Every row comes from one small tree of marks. The marks that hang from a mark follow it in brackets, in alphabetical order. Every link used is in the known rows. Which tree was each row made from?
Known rows:
tepe[fisud gune]: [ 1.29  0.62  0.63  1.63  4.63  1.82  0.76 -0.86 -0.89 -1.38  0.39 -0.57
 -0.04  1.06  0.51  1.88 -0.07 -0.62  1.85]
lepeb[fisud povug tabi[volu]]: [ 2.00  2.21 -1.63 -1.34 -0.59 -0.68 -0.17 -0.98  1.43  1.22  0.09  1.87
  0.58 -0.04  0.59 -0.81 -0.25  0.62 -0.27]
povug[lepeb]: [ 0.99  0.41  0.95 -0.29  4.34  1.89  3.43 -0.98  3.02  0.59  0.40 -0.45
  0.67  0.10 -1.99  1.14  0.37 -2.69  2.94]
volu[tabi[lepeb[povug]]]: [-0.61  2.85  2.76 -1.05  2.90 -1.25  0.75 -3.64  1.58  1.60 -0.36  1.71
  0.46  1.87 -2.08 -0.47  1.33  3.38 -2.90]
tepe[fisud[lepeb] gune]: [-0.59 -0.91  0.14  1.75  4.50 -0.42 -1.29  0.86 -0.70 -1.56  0.08 -0.70
  0.75  0.19  1.92  1.15  0.02 -1.07  2.18]
povug[lepeb[fisud tabi[volu]]]: [ 2.27  1.15 -2.09 -1.17  0.35  0.51  1.07 -1.40  2.52  0.71 -0.05  0.68
  0.48 -0.50  0.07  0.88  1.15 -2.37  2.28]
fesad[fisud[lepeb[tabi[volu]] tepe]]: [ 1.03 -1.11 -3.64 -0.30 -7.61 -3.29 -4.07  2.17 -1.37  0.11 -0.47  0.09
 -2.58 -1.87  2.15 -3.26 -1.52  0.26 -1.44]
tabi[lepeb[fisud[tepe[gune]]] volu]: [-1.05  0.21  1.09  0.14  0.61  0.91 -0.63 -1.92 -2.51 -0.70 -0.53 -0.90
 -1.62  0.93  0.53  2.46  0.73  2.07  0.56]
volu[tabi]: [ 2.16  2.26 -0.17 -1.48  1.72  1.02  1.92 -2.74  0.85  0.23  0.40 -0.13
 -0.41  0.79 -0.38 -0.35  0.64  0.45 -1.17]
povug[lepeb[fisud[tepe] tabi]]: [-0.60 -1.11  0.00 -0.51 -0.13  3.39  2.95  0.69  1.26 -0.08  0.02 -1.13
  0.50 -1.15 -1.65  1.43  1.03 -2.89  0.75]
lepeb[tabi]: [ 2.44  0.04 -1.00 -0.97 -1.17 -1.09 -0.50 -0.83 -0.76  0.19  0.57 -1.58
  0.93 -0.26 -2.82 -0.28 -0.24 -1.38  1.00]
lepeb[fisud povug tabi]: [ 0.03  0.40  0.16 -1.00  1.02  0.43  1.02 -0.20  1.29  0.88  0.28  0.01
  2.04 -0.06 -1.01  0.33 -0.07 -0.83 -0.30]
povug[lepeb[fisud[tepe] tabi[volu]]]: [ 1.43  0.87 -1.82 -0.95 -2.27  2.38  1.70 -0.14  1.47  0.27 -0.17  0.73
 -0.94 -1.16  0.00  0.24  0.82 -1.36  0.97]
fisud[lepeb tepe[gune]]: [-1.32 -2.82  0.76  0.74 -0.65  0.87  0.26  1.71 -1.13 -1.17  0.12 -2.22
 -0.21 -0.40  0.57  0.95 -0.76 -0.52  1.63]
fisud[lepeb]: [-0.31 -0.68 -0.43 -0.66  2.50 -1.73 -1.31  0.61  0.21  0.02  0.38 -1.40
  0.95 -0.65 -0.25 -0.55 -0.29 -1.54  1.87]
fisud[tepe[gune]]: [ 0.56 -1.38  1.19  0.64 -0.41  3.08  2.30  0.08 -1.38 -1.02  0.40 -2.30
 -1.05  0.47 -0.86  1.80 -0.92 -0.04  1.27]
gune[tepe[fisud[lepeb[tabi]]]]: [ 0.85 -1.40 -1.33  1.91  0.08 -1.98 -0.54  1.97 -2.32 -1.37  0.74 -0.27
  0.01  0.20 -0.50 -0.48  0.25 -2.97  2.53]
gune[tepe[fisud]]: [ 1.99  0.98  0.50  1.91  4.39  2.31  2.83  0.03 -1.83 -1.28  1.05 -0.02
 -1.66  1.52 -0.73  0.72 -0.08 -2.42  2.49]
fesad[fisud]: [ 0.77 -0.33 -0.45 -0.12  0.83 -0.20 -0.33 -0.34 -0.11  0.37  0.16 -1.60
 -1.25  0.04  0.35 -0.31 -1.39 -1.39 -0.11]
volu[tabi[lepeb]]: [ 0.18  2.29  1.53 -1.34  2.55 -1.48 -0.54 -4.09 -0.40  0.50 -0.22 -0.33
 -0.06  1.47 -2.28  0.15  1.78  2.02 -1.76]
lepeb[povug tabi[volu]]: [ 3.56  2.57 -1.61 -1.05 -2.69 -2.02 -0.39 -1.15  1.56  1.58  0.30  2.35
 -0.02  0.18 -0.97 -2.02 -0.78  1.53  0.09]
fesad[fisud[lepeb[tabi] tepe]]: [-1.01 -2.92 -1.65  0.16 -5.95 -2.30 -2.86  2.96 -1.59 -0.23 -0.31 -1.79
 -1.02 -1.89  0.41 -2.12 -1.52 -1.10 -1.59]

Write each row's tree:
[ 1.68  2.62 -2.41  0.40 -0.50 -3.50 -3.57  0.93  1.30  0.65 -0.11  3.77
  0.37 -0.70  1.71 -3.34 -0.07  1.38 -0.36] | tepe[fisud[lepeb[povug tabi[volu]]]]
[-2.43 -0.21  2.64 -0.26  1.45  2.20  1.15 -2.91 -1.90 -0.98 -0.69 -1.53
 -0.62  1.49 -0.03  3.02  1.87  2.29 -2.16] | volu[tabi[lepeb[fisud[tepe[gune]]]]]
[-0.92  3.02  1.35 -0.98  4.23 -1.08 -1.16 -2.57  0.84  1.55 -0.34  1.85
  0.21  1.05 -0.02  0.17  0.73  2.37 -0.25] | tabi[lepeb[fisud povug] volu]
[-1.06 -1.18  0.08 -0.25 -3.73 -1.08 -0.66  2.70  0.38  0.69  0.10  0.42
  0.89 -1.39 -1.18 -2.33 -0.82  0.49 -1.02] | fisud[lepeb[povug tabi] tepe]
[-0.93 -1.86  1.39  0.43 -2.21  2.72  2.48  0.96 -0.18 -0.35 -0.01 -0.82
  0.81  0.20 -0.27  1.89 -0.68  0.38 -0.56] | lepeb[fisud[tepe[gune]] povug tabi]
[ 1.69  1.03 -2.17 -0.93 -3.06 -4.58 -2.78  0.63  1.71  1.41  0.02  2.40
  0.80 -0.65  0.48 -2.84 -0.62  1.14  0.49] | fisud[lepeb[povug tabi[volu]]]
[-0.64 -2.92  0.81  0.66 -1.08  4.07  3.98  0.47  0.83 -0.87 -0.18 -1.93
  0.78 -0.24 -0.76  3.55  0.66 -2.68  1.85] | povug[lepeb[fisud[tepe[gune]] tabi]]
[ 0.90  0.70 -1.77 -0.56 -5.57 -2.12 -1.83  1.85  0.67  1.02 -0.06  2.22
 -0.62 -1.29  0.41 -3.47 -0.83  1.90 -0.98] | fisud[lepeb[povug tabi[volu]] tepe]
[-2.25  2.62  2.71 -1.41  4.84  0.21  0.80 -3.47  1.65  1.19 -0.48  1.29
  1.10  1.68 -0.60  0.75  1.94  2.51 -3.02] | volu[tabi[lepeb[fisud povug]]]
[-1.39  1.97  1.52 -1.65  4.64  0.11 -0.37 -3.92 -0.39  0.21 -0.40 -0.73
  0.60  1.21 -0.78  1.50  2.46  1.17 -1.95] | volu[tabi[lepeb[fisud]]]
[ 1.15  1.84 -1.22 -1.03 -3.34  1.55  0.72  0.32  0.40  0.76  0.02  1.77
 -0.89 -0.62  0.59 -1.42 -0.38  1.47 -1.61] | lepeb[fisud[tepe] povug tabi[volu]]
[-0.45 -1.14  0.06  1.79  0.39 -2.16 -1.42  1.58  0.68 -0.50 -0.13  1.22
  2.13  0.19  0.88 -0.13 -0.26  0.05  0.49] | tepe[fisud[lepeb[povug tabi]] gune]
[-1.10 -1.70  1.35  0.43  1.74  4.47  2.42  0.18 -1.55 -1.33  0.26 -2.69
 -0.59  0.29  0.62  3.02 -0.33 -0.83  0.90] | lepeb[fisud[tepe[gune]]]
[ 0.07 -0.53 -0.13  2.07  4.13 -0.06  0.53  1.72 -1.59 -1.41  0.84 -0.04
 -0.85  0.68  0.70 -0.04  0.10 -2.72  2.89] | gune[tepe[fisud[lepeb]]]
[-0.83  0.03  0.63 -0.69 -1.44  2.57  1.92  1.07  0.22  0.49  0.15 -0.04
  0.64 -0.71 -1.19 -0.38 -0.48  0.17 -1.61] | lepeb[fisud[tepe] povug tabi]
[ 2.36  0.14 -2.90  1.22 -1.42 -3.38 -4.10  0.29 -1.12 -1.13 -0.17  1.01
  0.09 -0.20  2.35 -0.47  0.12  0.09  1.91] | tepe[fisud[lepeb[tabi[volu]]] gune]
[-2.98  2.25  3.04 -1.08  2.22  2.22  1.80 -2.18  0.61  0.79 -0.61  1.27
 -0.33  1.03 -0.58  0.05  1.63  3.48 -4.33] | volu[tabi[lepeb[fisud[tepe] povug]]]
[-1.78  2.65  1.61 -0.73  1.73  0.94 -0.33 -1.34 -0.07  1.14 -0.42  1.89
 -1.34  0.46 -0.07 -0.47  0.58  3.21 -1.62] | tabi[lepeb[fisud[tepe] povug] volu]
[-0.15 -2.42  0.14  0.10 -2.44  2.57  1.50  0.44 -2.16 -1.25  0.13 -2.85
  0.28 -0.20 -0.51  2.62 -0.15 -1.18  0.58] | lepeb[fisud[tepe[gune]] tabi]
[-2.72 -1.48  0.72  0.64 -1.67 -0.37 -0.27  3.22  1.13  0.71 -0.37  0.42
 -1.42 -0.99  1.82 -2.52 -2.06  0.45 -2.19] | fesad[fisud[lepeb[povug] tepe]]
[ 0.38 -1.74 -1.09  1.55  0.29 -2.28 -2.92  0.99 -1.36 -1.42 -0.02 -0.70
  1.55 -0.25  0.60  0.70  0.19 -1.37  1.66] | tepe[fisud[lepeb[tabi]] gune]
[-1.33 -0.26  1.41  2.01  4.83 -0.24 -0.43  1.27  1.45 -0.49 -0.05  1.36
  1.24  0.66  2.05  0.31 -0.41  0.28  1.06] | tepe[fisud[lepeb[povug]] gune]
[-1.72 -2.27 -0.47  0.35 -5.88 -2.05 -1.47  3.37  0.51  0.83 -0.47  0.30
 -0.48 -1.46  0.64 -2.86 -2.04  0.29 -2.58] | fesad[fisud[lepeb[povug tabi] tepe]]
[-1.23 -4.78 -0.96  1.20 -6.82 -2.22 -2.36  2.75 -1.95 -1.02 -0.53 -2.46
 -0.83 -1.01  1.31  0.08 -1.65 -1.04 -0.41] | fesad[fisud[lepeb[tabi] tepe[gune]]]
